Known rows, with every step that occurs:
fasuf > nire: [  4   7   8 -11 -10  -8  25  -1  -8  11  12   0   1 -12   7   2  12   6
 -17 -18   6  -6   7  -9 -20  16   0   2  26 -26  -2 -11  -5 -26  22  -3
   6]
sivegu > tifu: [  1  -2  10   2  17 -21  29 -11 -17   1  -2   2  16  11   6  15  30 -18
 -12 -17  12 -11  -2  -4 -38  -9   8 -13  18  -3  -1  -5   2 -22  15  -1
   0]
fusi > fasuf: [-18   2  13   1  15 -11   7  15   1 -16   1  23  -5  -8   3   0  17   0
 -15 -18   5 -17  19  -1 -35  13   8 -19  42 -10  -9 -11   6 -23  26  -3
  14]
zaki > nire > pinema: [  0  -9   3   2  -8   1  -5  16  -9  14  20  -6  -8  22   9  15  19 -18
   5 -14  20 -16  15   4 -30  12   3 -16  -4 -26  -3  -5   8 -27  32   8
  -2]
fuzez > sivegu: [ -5   5  -4 -14 -13  -5  26  -6 -17   3  12  23   3   8   2  -4  16 -24
 -10 -23   7 -18  -5  -5  10   3  16 -19  26 -18 -11  -9 -13 -30   0   9
   5]
zopo > tifu > luru > fasuf: [ 11   9   5  14  20  -9  -5  -5   2  -6 -15  21 -13  11   8  12   2 -20
 -11  -8   3 -17   8   3  13  -1  22 -12  18  -9   2  21   3 -24  20  -3
  29]
fusi > pinema > nire > zaki: [-13 -17  18  27 -18 -16  -9   7  -5   1   7  -2  -8  32   4  20   9  -3
  14 -14  14 -14   0  -6 -51   8  -3   9  -4 -27  -4  -7  31 -41  21  -9
  -5]
fasuf > nire > pinema > luru > fuzez > sivegu: [-13  -5 -17  14 -18  36  25  18 -14  50   6   7 -10  19  -5   4 -23   5
   7 -19  -2 -19   9  -2  27  10  -3 -19 -15 -24  -3  -7 -18 -25   5  -9
   7]
luru > fuzez > sivegu > tifu: [ -1   1   2   6  15 -10  35 -13 -26   2   2  21  15  18  -3  22  16 -40
   0 -21   5 -22  -1  -8  -6 -15   4 -22  -2  -4 -17   2 -34 -18   9 -14
   8]
sivegu > tifu > luru: [ 21  -8  -1  16  10 -35  32  -9 -16   3  -8 -11   4  29   5   9  15  -4
 -21 -16  12 -11 -12   0 -13 -11  17 -30  13  -5  -3   2  19 -23  21   2
   7]
fuzez > sivegu > tifu > luru > fasuf: [ 18  -7 -23  10   7 -39  18 -10 -12 -22  -2  12  12  28   0   8  15 -37
  -2 -23   8 -18   2  -2  37 -13  27 -35   3   1 -11   7   5 -21 -11 -11
  13]
guno > zopo > tifu > luru: [ 11  -2   5   2  19 -11  23  -9 -19 -27 -20  10  -4  24   8  16   0  18
 -32  -8  10 -26 -16   1  -3  -2  30 -28  30  -8   4  14  18 -30  27  11
   7]
pinema > nire > zaki > zopo > tifu > luru: [  3 -13 -10  30 -18  -8 -24 -20 -11  -4   4 -10 -10  61   6  38  -8  19
 -26  -5   2 -28   0   2 -16 -25   9 -19 -20  -1  -1  14  29 -19  13   1
  -5]
zopo > fuzez > sivegu > tifu: [-12   5 -18   1   9  -5  17 -21 -26   5   0   2  14  11   4  13  20 -46
 -11 -22   6 -14  -6  -3 -29 -11   6 -24  10  -5 -15 -10 -15 -18   6  -1
 -23]
fuzez > luru > fasuf: [  7   7  -8  -2  11   6  -3 -16  11 -28 -18  32  -6   2   3  -5  17 -19
   8 -17   7 -13   2  -7   3  29  17   3  36  -3  -7 -11 -10 -25  25   2
  16]
zopo > fuzez > sivegu > tifu > luru: [  2   0 -31  13  -4 -23  18 -22 -27   5  -8  -9   0  30   3   7   9 -27
 -15 -21   7 -15 -13   2  -7 -19  19 -38   4  -5 -19  -1   8 -17  10   1
 -14]
zopo > fuzez > luru > fasuf > nire: [ -1  17 -24   0   5  11 -19 -20  12 -20 -14  11 -11 -21   6  -8   2 -15
   5 -16  -1  -1   7 -10 -21  37   2  16  31 -14 -13 -17 -18 -16  38 -11
  -4]
fuzez > luru: [  9   6   0  -5  -1   8  16 -17   0  -1  -8  16  -6  10   4  -4  15   3
  -9 -17  11 -15 -11  -5  -4  24  16  -5  41  -7  -7 -15  -3 -27  32  11
   5]
sivegu > fuzez > luru > fasuf: [  5   6  -5  -4   7   1 -19 -18  17 -37 -18  28 -13  -9   3   8  21 -28
   0 -21   1  -2 -12 -13  -7  28  21   0  52  10 -13  -1 -20 -18  41  -3
  23]
zaki > zopo > tifu > luru > fasuf: [ 22   3   2  15  -1  -5 -17  -9   1 -30 -13  28 -22  17   8  15   1  -1
 -17  -7  -6 -29   8   4  10 -18  18 -20  16  -3  -4  13   2 -14  13   7
  21]
zopo > fuzez > sivegu: [-21  14 -18  -5 -15   9   7 -14 -22   4   2  14 -10   2   3  -2   9 -32
  -6 -20   5 -12  -7  -3 -28   5  10 -15  27 -19 -20 -15 -16 -26  13  11
 -11]
tifu > luru: [ 13   0   6   9 -14 -20  19   1 -11  -4  -6   4 -17  22   4  -9   6   7
 -17 -14  11  -8  -8  -1 -11  -1  22 -20  33 -20  -6   1  18 -29  29  12
  15]
luru > fasuf: [ -6   8   9  -2   8 -11   1  -3   1 -31  -9  33  -4  -5   6  -5  23 -28
   5 -16   8  -5  12  -6 -22  15  10   2  34 -16  -5   0  -6 -30  21  -2
  22]
guno > zopo > tifu > luru > fasuf > nire: [ 15   2  -3   4  26 -18  10  -2  -4 -41 -16  12   3   6   8  14  -7  14
 -20 -10   3 -20   4  -4  16  14  26 -14  21 -12   6  18   7 -25  19 -17
  13]
fasuf > nire > zaki > zopo: [  6  -6   0  -3 -16  13   2 -13  -9 -27  13  -5   0  -4   3  22   4  21
 -16 -19  -3 -10  13 -11 -30   5 -14  -1   1 -24   1  -8   6 -14   9   3
  -9]
zopo > tifu: [ -5  12  23  -3  19   9  15 -11 -10  20  -4  17  -4  -2  10  24  11 -19
 -19 -10   6 -18   4   1 -24   1   8  -4  26 -11   7   5  -9 -25  20   7
  11]
sivegu > tifu > luru > fasuf > nire > pinema: [ 20 -16 -14  27  18 -27   1   7  -2   7  -8 -19  11   8   6  20  11 -18
   3 -15   8  -2  15   2  13   1   6 -16 -31 -16   7   9  23 -17   5 -23
  17]
zopo > fuzez: [-19  13  -1   4  -2   6  -1 -14 -13 -12 -10   9 -18  -5   7  -6  13 -18
  -9 -11   6  -1  -6  -2 -67  12   1  -3  34 -20 -13  -9  -3 -25  41  11
  -6]
fusi > pinema: [ 11  -3  36   5 -12  -7  18  17  -4   3  -4  21 -20  -5   6   3  14  -8
   7 -15  10 -17  -6  -3 -40  11   7  -2  38 -28  -4 -13  10 -39  28  13
   7]
nire > pinema: [ -6  -5  11   7   7  15   1   5 -10  14  -2   7  -5   3   6  13  21 -20
   1 -10  14  -5   5   4 -33  13   2  -8   6 -27   4  -4  10 -30  17  13
  13]
guno > zopo > fuzez > luru: [ -8   6 -22  -1   8  19   1 -26 -11 -51 -31  15  -8  10   3  -6   4  12
 -12 -12  11 -16 -26  -6 -49  33  17  -9  51  -3 -15 -18  -6 -28  50  12
 -20]
tifu > luru > fuzez: [ 10   5  11  20  -1 -15  13   1 -14  -8 -11  18 -27  22  -1  -3  -3  -1
  -6 -11   5  -9  -7  -3 -17  -2  14 -18  19 -22 -15   9  -7 -25  44   0
  28]
fuzez > sivegu > tifu: [  5  -3  -6  -7   5 -19  36 -13 -23   7   8   8  25  18   3  17  23 -37
 -13 -24  11 -20  -4  -4   8 -14  11 -26   7   2  -7  -7  -9 -24  -9  -1
  -4]

Rows:
[ -3  -3  -1   5   8  10 -11  13   4   2   0  11   1 -19   6  15  13 -27
  11 -14   4   0  24  -2 -12  22  -3   8  -9 -32   7  -1   2 -25  10 -15
  22]  luru > fasuf > nire > pinema
[ 13   9 -10  -7   0   2   2 -11  12 -11  -6  17   0 -11   3  -5   6  -4
   2 -19   3  -9  10 -12  12  33  10  11  28 -12  -4 -12 -14 -21  22 -12
  13]  fuzez > luru > fasuf > nire
[ 19  -9 -17   4  -2 -33  36 -12 -24   6   3  -4  14  38   1   5  12 -21
 -17 -24  10 -21 -12   0  26 -19  24 -42   6  -1 -10   2   8 -22  -5   1
   0]  fuzez > sivegu > tifu > luru
[ -6   2  17  -8  28   6  21 -14 -18 -29 -15  22   7   6   8  25  11   4
 -26  -8  10 -26  -8  -2 -31   4  17 -13  37  -5   6   6  -5 -31  25   6
   1]  guno > zopo > tifu
[-10   8 -30  10  13  27 -31 -27  11 -34 -16  -7  -5 -15   3  10   0 -13
  14 -19   1   5  10 -12 -30  42  -5  22   4 -19  -5  -8  -1 -14  36 -17
 -16]  zopo > fuzez > luru > fasuf > nire > zaki
[ 15   2  -3  13   1 -27   0   2   4 -31 -13  20 -18  14   4 -12  11 -13
  -2 -14   8  -6   3  -1  -3   9  23 -14  32 -17  -8  10  13 -28  26   1
  27]  tifu > luru > fasuf
[ -8   4 -22  10  -5  19 -39 -19   0 -59  -4   3 -11 -17   5  17   1  -5
   3 -16  -9  -1  17 -10 -60  17 -19  12  -7 -25  -9  -4   0  -8  22  -8
 -15]  luru > fasuf > nire > zaki > zopo > fuzez
[-12 -14 -13  10 -17  13   7  22  -3  33  15  -5 -19  42   6   0  -3  12
   2 -13  16 -21   9   9 -17   9   6 -25   1 -12   0 -15  20 -28  33  16
  -7]  zaki > nire > pinema > luru
[-18  -9 -12  19   5  26  -7  15   9   4 -13  23 -12  14   3  -6   2  -8
  15 -11   6  -8  11   8  -7  17   5  -9  11 -12   6  -5  15 -32  13   7
  18]  nire > pinema > luru > fasuf
[  7   3   2  -6   2   6  -2 -21   7  -8 -10  11 -13   0   4  11  12  -6
 -19 -21   5  -2 -25 -11 -18  27  20  -7  53   7 -10  -7 -13 -20  45  10
  14]  sivegu > fuzez > luru
[ -1  -7   4   2  -8  16  -3 -16 -12 -43   2  11  -5  11   4  18   7  11
 -10 -16   3 -13   2  -7 -42  -3  -6 -11   9 -18  -2  -4   9 -18  13  16
  -9]  nire > zaki > zopo
[  6   2  -3   8  17  -1  22 -10 -29 -25 -15  27  -4  34  -1  20 -15   0
 -16 -13   3 -37 -15  -3  28  -8  32 -39  16  -5 -12  22 -21 -27  20  -4
  11]  guno > zopo > tifu > luru > fuzez > sivegu
[ 10  -5 -11   7  11  19 -29  -6  19  -1 -11   3  -6 -20   5  23  12 -26
   4 -20   0   6   1 -10   6  38   8   7  13  -5   1  -1 -10 -11  29 -16
  21]  sivegu > fuzez > luru > fasuf > nire > pinema
[ -8   4 -13   1  -8   3  18   9   9   2  -1  16  -8   3   3 -19  -9  19
  -4 -17   0  -8  14  -6  -1  23   2   2  33 -10   0 -12   4 -27  15  -7
  11]  pinema > luru > fasuf > nire
[-22 -10  -3  13 -11 -17 -10 -13 -12 -15  10  -4   4  41   4  18  14  -6
  -5 -13  14  -6   6  -7 -48   8  -2   6   1 -13  -5  -2  17 -34  18  -7
  -4]  pinema > nire > zaki
[-19  -5 -16  10   7  18   4   0  11 -15   2   2  -1   7   2  -5 -11  22
   4 -19   0  -1  21  -9  -7  28  -7   9   8 -19   8  -4  17 -25  13 -11
  -3]  pinema > luru > fasuf > nire > zaki
[  7  11   2  12   8   5  19  -7 -21  26  -3  19 -17  26  -1  24 -12 -21
 -12 -15   0 -31  -4   1  33 -16  24 -32   1 -12 -11  22 -23 -18  18  -6
  23]  zopo > tifu > luru > fuzez > sivegu
[ 17  -3   5  27  14 -29  25  -7 -20  -2 -14   4  -5  32   0  11   5  -5
  -8 -12   9 -11  -7  -4 -24 -16  10 -26   1  -7 -14  13  -2 -17  38 -11
  20]  sivegu > tifu > luru > fuzez
[-28  -7 -21  25 -26   0 -41 -26 -15 -36   1  -3 -14  37   5  16   5   0
  -9  -7   2 -13   3  -4 -85  -7 -14   0  -3 -13 -19  -7  11 -21  26   5
 -28]  pinema > nire > zaki > zopo > fuzez
[-22 -13  -9  15   2  20  10  36   8  39   5  -4 -10   3   2   1 -11  33
 -10 -17   1 -13  29   5  -4  23  -3 -21  10 -15   7 -19  23 -20  17  -5
   2]  fusi > fasuf > nire > pinema > luru
[ 13  -4  -4  23  16  11 -25 -16   1 -43 -15  15 -15  18   7  33  -5   0
  -9 -10  -5 -21  11   0   1 -14  10 -14  -9 -10   6  23  19 -11  12   5
   9]  nire > zaki > zopo > tifu > luru > fasuf
[ 33   3  -1  10  -7  -5  -5  -7   2 -14  -4  12 -13   4   9  18 -10   8
 -24 -10 -10 -25  16   0  20 -12  13 -13   7 -10   1  12  -2 -10   9  -4
  17]  zaki > zopo > tifu > luru > fasuf > nire
[-15 -11 -23  13 -22  26  11  22 -15  38  17  11 -18  52  -3   6 -15  -6
  15 -17   9 -32  12   6  15   7   5 -34 -16 -14 -14  -8 -14 -22  22  -1
  -3]  zaki > nire > pinema > luru > fuzez > sivegu
[  8  -3 -13  14   0 -14  -6  -2   4 -34  -1 -11  -6   4   3   7  -2   1
   1 -20   4   4  16 -10   5  20   7   1  -7 -30   4  13  25 -21  17 -17
   9]  tifu > luru > fasuf > nire > zaki
[-15  -5  -3  24  -3  34  12  18  -6  44  -4   3 -18  14  -1   3 -17  21
   5 -11   0  -8  11  -1 -18  16 -12  -5  -7 -26   3  -7  -6 -23  33  -8
  11]  fasuf > nire > pinema > luru > fuzez
[ -7   1  -3   0  11   4  -6  -4   3 -35   3   1   9 -16   3  16   9 -11
   6 -21   4   3  25 -14 -20  27  -8  17  -2 -30   5   4   6 -21  15 -20
   5]  luru > fasuf > nire > zaki
[  2   1 -29   6 -11  39 -21 -35  -1 -25  -6 -13 -13  -2   4  16  -8  24
 -10 -17  -5  -8  -2 -10 -39  23 -10   3   5 -16 -11 -18  -1  -5  34   7
 -34]  fasuf > nire > zaki > zopo > fuzez > luru
[  9  12  20  21  20   0   9  -7 -14  17 -14  18 -25  20   4  22 -11  -3
 -14  -7   1 -20  -3   1 -13  -8  14 -17  11 -11  -4  22 -12 -20  43  -4
  28]  zopo > tifu > luru > fuzez
[ 22  -6  -2  11  -8  13   2 -18 -10  -1   3 -18 -10  11   8  39 -14  32
 -29 -13  -6 -21   8  -4   3 -12   2 -16 -16 -19  10  15  21  -6  11   1
  -9]  fasuf > nire > zaki > zopo > tifu > luru
[ 17  -4 -20   2  -5  23 -18 -25  12 -50  -1  10   3  -4   1  17   1  15
   3 -20  -4 -13  14 -13   1  23  -1  11   2 -12  -3  -9  -1  -9  11  -5
  -9]  fuzez > luru > fasuf > nire > zaki > zopo
[ 15  -5   3  18   4  16  -8 -18 -12 -15  -3  -2 -16  27   6  35  -7  20
 -26  -9  -2 -24   0   2 -10 -18   7 -25  -7 -11   6  17  24 -12  15  14
  -4]  nire > zaki > zopo > tifu > luru
[ 18 -10 -17  13 -16  -8 -13  -6   3 -53   0  -1 -11   8   3  11  -4  20
  -6 -17  -5  -8  17  -9   0   3   1 -10 -10 -25  -3   8  20 -12   8 -10
   1]  tifu > luru > fasuf > nire > zaki > zopo
[ -1  -6  14  20 -15   5  10  27  14  -9 -12  37 -27  10   3 -17  -7   7
  20 -15   3 -19   2  -2 -15  17   9  -2  42 -15   0 -15  18 -40  20   5
  11]  fusi > pinema > luru > fasuf
[ 12   9 -29   6 -15  19 -28 -24  10 -37 -16  17 -18 -13   5  -2  -1   2
  -3 -14  -8 -14   5 -10 -26  23  -1   8  25  -7 -17 -20 -21  -9  32  -2
 -10]  zaki > zopo > fuzez > luru > fasuf > nire
[ 11  -2 -14   4   9  20 -13  -2  14   5  -8   7   3 -11   4  12  10 -14
  14 -15   6  -7  18  -4  18  39   6   9   4 -19   4 -10  -4 -22  15 -10
  13]  fuzez > luru > fasuf > nire > pinema
[  4   2   2   3  14  23 -22 -16   2 -31   2  10   2 -12   9  43   2  -2
  -8 -13 -10 -16  28  -8 -11   1 -11  10 -13 -14  12  13  -7  -9   4 -11
   0]  luru > fasuf > nire > zaki > zopo > tifu
[  8   7 -21   7 -17  21 -17 -29  -4 -26 -18  19 -24   6   4   0   3   7
 -13 -10  -1 -21 -15  -3 -43   9   4  -8  40  -4 -20 -23 -14 -14  40  25
 -17]  zaki > zopo > fuzez > luru
[ 16  -8 -37  15 -21 -17   9 -24 -27 -16  -5  -2  -8  35   2  10   1 -11
 -24 -18  -2 -27 -13   2 -10 -35  16 -48   2   2 -23  -4   1 -10   2  12
 -20]  zaki > zopo > fuzez > sivegu > tifu > luru
[ -5   5 -21  -3 -33  17  -3 -18 -22 -22   3  22 -18   7   2  -1   7 -16
 -14 -17  -6 -23  -4  -2 -27 -15   5 -24  25 -12 -24 -17 -19 -19   8  21
 -16]  zaki > zopo > fuzez > sivegu
